Each row was made from one small tree. The marks that hang from a mark follow it in brackets, in the order of their numbers. Every link used is in the known rows. Write each row's tree.
Known rows:
Q767[Q172[Q185] Q804]: [-0.207  0.904  0.472 -0.598  0.927  2.759 -2.166 -2.342  1.289  0.347
 -4.641  0.253  2.902 -0.927 -1.220 -3.548 -1.329 -1.480 -2.574 -1.256]
Q767[Q804]: [-1.533 -1.043  0.013  2.309  2.822  0.534 -3.234 -2.668 -4.800 -0.394
  3.022  0.455 -0.670  1.156  0.656 -3.334 -2.773 -0.512 -2.276  0.255]
Q486[Q172[Q185]]: [ 0.986  0.776 -1.052 -1.100  3.005 -0.015 -0.250 -0.629 -0.184 -2.563
  2.237  2.394  0.070 -0.110 -2.233  4.509 -0.428  0.115 -0.276  1.471]
Q172[Q185 Q486]: [-3.359  2.346 -0.690 -2.086  2.676 -0.920  4.093 -2.219  1.047  2.253
 -3.097  2.897 -0.053 -1.705 -1.041 -1.690  1.696  1.130 -0.570 -5.468]
Q486[Q172[Q767]]: [-0.690 -1.638  0.717  0.184  0.987 -0.313 -1.824  2.067 -1.681 -1.189
  7.065  0.797  1.676  1.804 -0.538  4.779 -1.892 -0.497 -1.873  2.869]
Q767[Q172[Q185 Q486] Q804]: [-1.888  1.992  0.774 -1.727  1.165  1.802 -0.812 -1.933  4.281  2.680
 -8.756  0.676  4.286 -1.253 -1.100 -5.219  1.217 -2.030 -2.452 -4.586]
Q907[Q804[Q767[Q172]]]: [ 0.103  4.062 -0.430  5.221  2.263  1.689 -1.444 -0.954 -3.520 -1.540
 -0.488 -3.559 -0.846  2.053  2.734 -1.568 -2.332  0.567 -1.506  4.254]
Q172[Q185 Q486[Q368] Q767[Q804[Q907]]]: [-2.095 -1.565  2.091 -2.251 -2.684  0.229  1.986  0.686  4.001  4.807
 -3.739  0.117 -0.625 -0.451 -2.110 -2.826  3.571  0.750  2.007 -6.011]
Q907[Q804]: [-1.615  1.634  0.570  4.330  4.798 -0.912  0.751 -1.023 -5.404 -1.234
  5.264 -0.701 -2.191  1.637  3.056 -3.996 -2.915  0.066 -1.847  2.387]
Q185[Q172[Q486[Q368] Q767[Q804[Q907[Q925]]]]]: [-2.520 -1.673  1.469 -2.288 -3.122 -1.468 -0.132  2.628  1.733 -0.876
  1.716  0.515 -0.960 -1.258  1.348 -1.330  1.104 -1.969  3.502 -1.059]
Q486[Q172[Q185 Q767[Q804[Q907[Q925]]]] Q368]: [ 2.077 -2.008  1.336 -1.603 -3.478 -0.242 -0.213  2.290  2.725 -1.222
  1.704  0.315 -2.086  1.823 -4.890  2.583  1.684 -0.523  2.658  0.632]
Q804[Q767]: [ 0.135  2.193 -2.243  3.519  1.117  1.156 -2.279 -2.813 -6.386 -1.712
  2.825 -1.294 -2.912  1.699  0.340  3.746 -2.938  3.044 -0.660  3.115]
Q368[Q486[Q172[Q185 Q767[Q804[Q907[Q925]]]]]]: [ 2.573 -2.265 -3.569  0.838 -0.335 -0.202  2.758  2.644  2.212 -0.235
 -1.283 -1.751  0.994  0.242  1.863  0.984  1.477 -0.203  0.007  2.057]
Q368[Q486]: [ 2.762 -2.517 -2.296  2.341  2.841 -0.725  1.167 -2.229 -5.371 -0.236
  4.795  0.794  0.151 -0.787  2.621  0.178 -2.956  1.628 -4.418  1.829]
Q907[Q804[Q767[Q172[Q185 Q486[Q368]]]] Q925]: [-1.746  6.348 -0.906  2.696 -1.523 -0.561  4.424  0.804  1.386 -1.078
 -5.961 -2.917 -2.873  2.879 -0.843 -5.041  1.775 -0.395  0.920  0.059]
Q185[Q172[Q486 Q767[Q804[Q907]]]]: [-3.500 -1.574  0.437 -1.553 -0.226 -0.196 -1.472  2.125  1.259 -0.127
  1.117  0.068  1.211 -2.288  4.433 -0.476  0.422 -1.803  2.524 -0.495]
Q486[Q172[Q185 Q767[Q804]] Q368]: [ 1.189 -3.991  1.837 -1.940 -1.971  1.395 -2.621  0.898  2.464 -0.499
  2.706  1.892 -0.260  1.139 -5.505  2.640  1.006 -0.818 -0.531 -1.231]
Q804[Q767 Q907]: [ 4.080  3.805 -1.918  4.186  0.438  0.125 -1.836 -2.065 -7.017 -2.108
  2.147 -3.706 -4.763  1.334  2.269  6.292 -2.645  4.878  3.963  6.896]

Which tree is each row?
[ 4.121  6.800 -1.700  2.982 -2.673 -0.406  0.544 -0.054 -3.806 -2.863
 -1.979 -4.710 -3.063  2.001  0.973  4.251 -2.168  2.862  4.111  7.396]
Q804[Q767[Q172] Q907[Q925]]
[-0.912  0.024 -1.197 -0.626 -0.716  0.114  1.026  3.218  2.877 -1.049
 -0.408 -0.999  0.094  1.661 -0.923  1.808  1.436 -1.064  2.432  1.533]
Q486[Q172[Q185 Q767[Q804[Q907[Q925]]]]]
[-1.587 -2.915  2.070 -2.118 -1.907 -0.371 -2.261  1.579  1.117 -0.229
  2.491  0.824 -0.200 -2.187  1.842  0.025  0.613 -1.469  2.677 -1.004]
Q185[Q172[Q486[Q368] Q767[Q804[Q907]]]]
[-2.323 -1.197  2.975 -0.160 -3.544 -2.300  1.314  1.807  0.695  3.639
  0.379 -0.897 -1.068  2.148 -1.001 -3.934  1.674 -0.243  1.398 -3.041]
Q172[Q486[Q368] Q767[Q804[Q907[Q925]]]]
[-0.658 -0.999  1.539 -2.645  0.700 -1.555 -1.394 -1.204 -1.213 -2.379
  4.412  3.973 -1.092 -2.987  0.085  1.402 -0.738 -0.697  0.687 -1.104]
Q185[Q172[Q486[Q368]]]
[ 0.591 -0.068  3.686 -0.633 -0.211  0.363 -3.809 -2.386  0.991  2.185
 -3.526  0.958  3.224  0.321 -2.348 -4.560 -0.464 -1.914 -3.496 -2.530]
Q767[Q172[Q486[Q368]] Q804]
[ 2.243  2.955  1.101  1.470 -0.711 -0.506 -1.462 -0.328 -1.613 -1.090
 -2.261 -2.621  0.664  1.260  0.872 -2.853 -2.344 -1.132  1.075  3.981]
Q767[Q172 Q804[Q907[Q925]]]
[-5.500 -2.367  0.304 -1.799  0.131  0.363 -1.610  1.751  1.593  0.059
  1.415  1.306  2.163 -2.168  3.391 -1.774  0.355 -2.809  0.023 -2.447]
Q185[Q172[Q486 Q767[Q804]]]
[ 2.284  8.073 -2.359  0.748 -2.829 -0.496  3.473  0.060  1.024 -0.591
 -8.376 -3.974 -2.192  0.672  0.231  2.712  1.425  2.717  5.212  2.881]
Q804[Q767[Q172[Q185 Q486]] Q907[Q925]]
[ 2.586 -4.163 -1.936  1.501  1.337 -0.305  0.070  1.455 -1.452 -0.340
  4.918  0.051  2.609  0.355  2.067  3.383 -1.296  0.217 -4.092  2.836]
Q368[Q486[Q172[Q767]]]
[-0.982  0.756  1.513 -2.796  0.553 -1.212  3.171 -2.928  0.982  2.093
 -1.428  3.990 -1.758 -1.402 -4.142 -1.136  1.983  1.606 -0.551 -6.208]
Q172[Q185 Q486[Q368]]
[ 2.121 -3.672 -2.911 -0.005  1.127  0.619  1.808  1.319  1.010  0.026
  1.900  0.519  2.320 -0.773  1.083  3.196  0.221  0.382 -3.201  0.851]
Q368[Q486[Q172[Q185 Q767]]]
[-3.623 -1.466  2.081 -3.443 -2.359 -0.146  4.016  0.317  2.966  4.342
 -0.150  2.747 -0.026 -0.823 -3.677 -1.214  2.489  1.125 -0.871 -7.450]
Q172[Q185 Q486[Q368] Q767]
[ 3.972 -2.201 -3.393  0.367  3.057  0.007  1.338 -0.744 -0.250 -1.371
  1.089  1.404  1.263 -1.193  0.816  3.185 -0.096  0.615 -2.883  1.514]
Q368[Q486[Q172[Q185]]]
[ 3.121  1.883  2.698 -1.759 -1.051  0.609 -1.245 -1.911  3.714  2.268
 -7.890 -0.480  1.385 -1.384 -1.958 -2.663  1.495 -0.194  1.517 -2.064]
Q767[Q172[Q185 Q486[Q368]] Q804[Q907]]
[-3.544 -3.730  1.985 -2.518 -1.739  0.147 -2.438  1.225  1.418 -0.061
  2.831  2.061  0.817 -2.010  0.872 -1.262  0.482 -2.306  0.348 -2.919]
Q185[Q172[Q486[Q368] Q767[Q804]]]
[ 3.503 -3.632 -2.922  0.872  0.931  0.881  0.547  1.714  1.692  0.315
 -0.482 -1.433  1.810 -0.569  2.256  2.326  0.869  0.232 -0.969  2.089]
Q368[Q486[Q172[Q185 Q767[Q804[Q907]]]]]
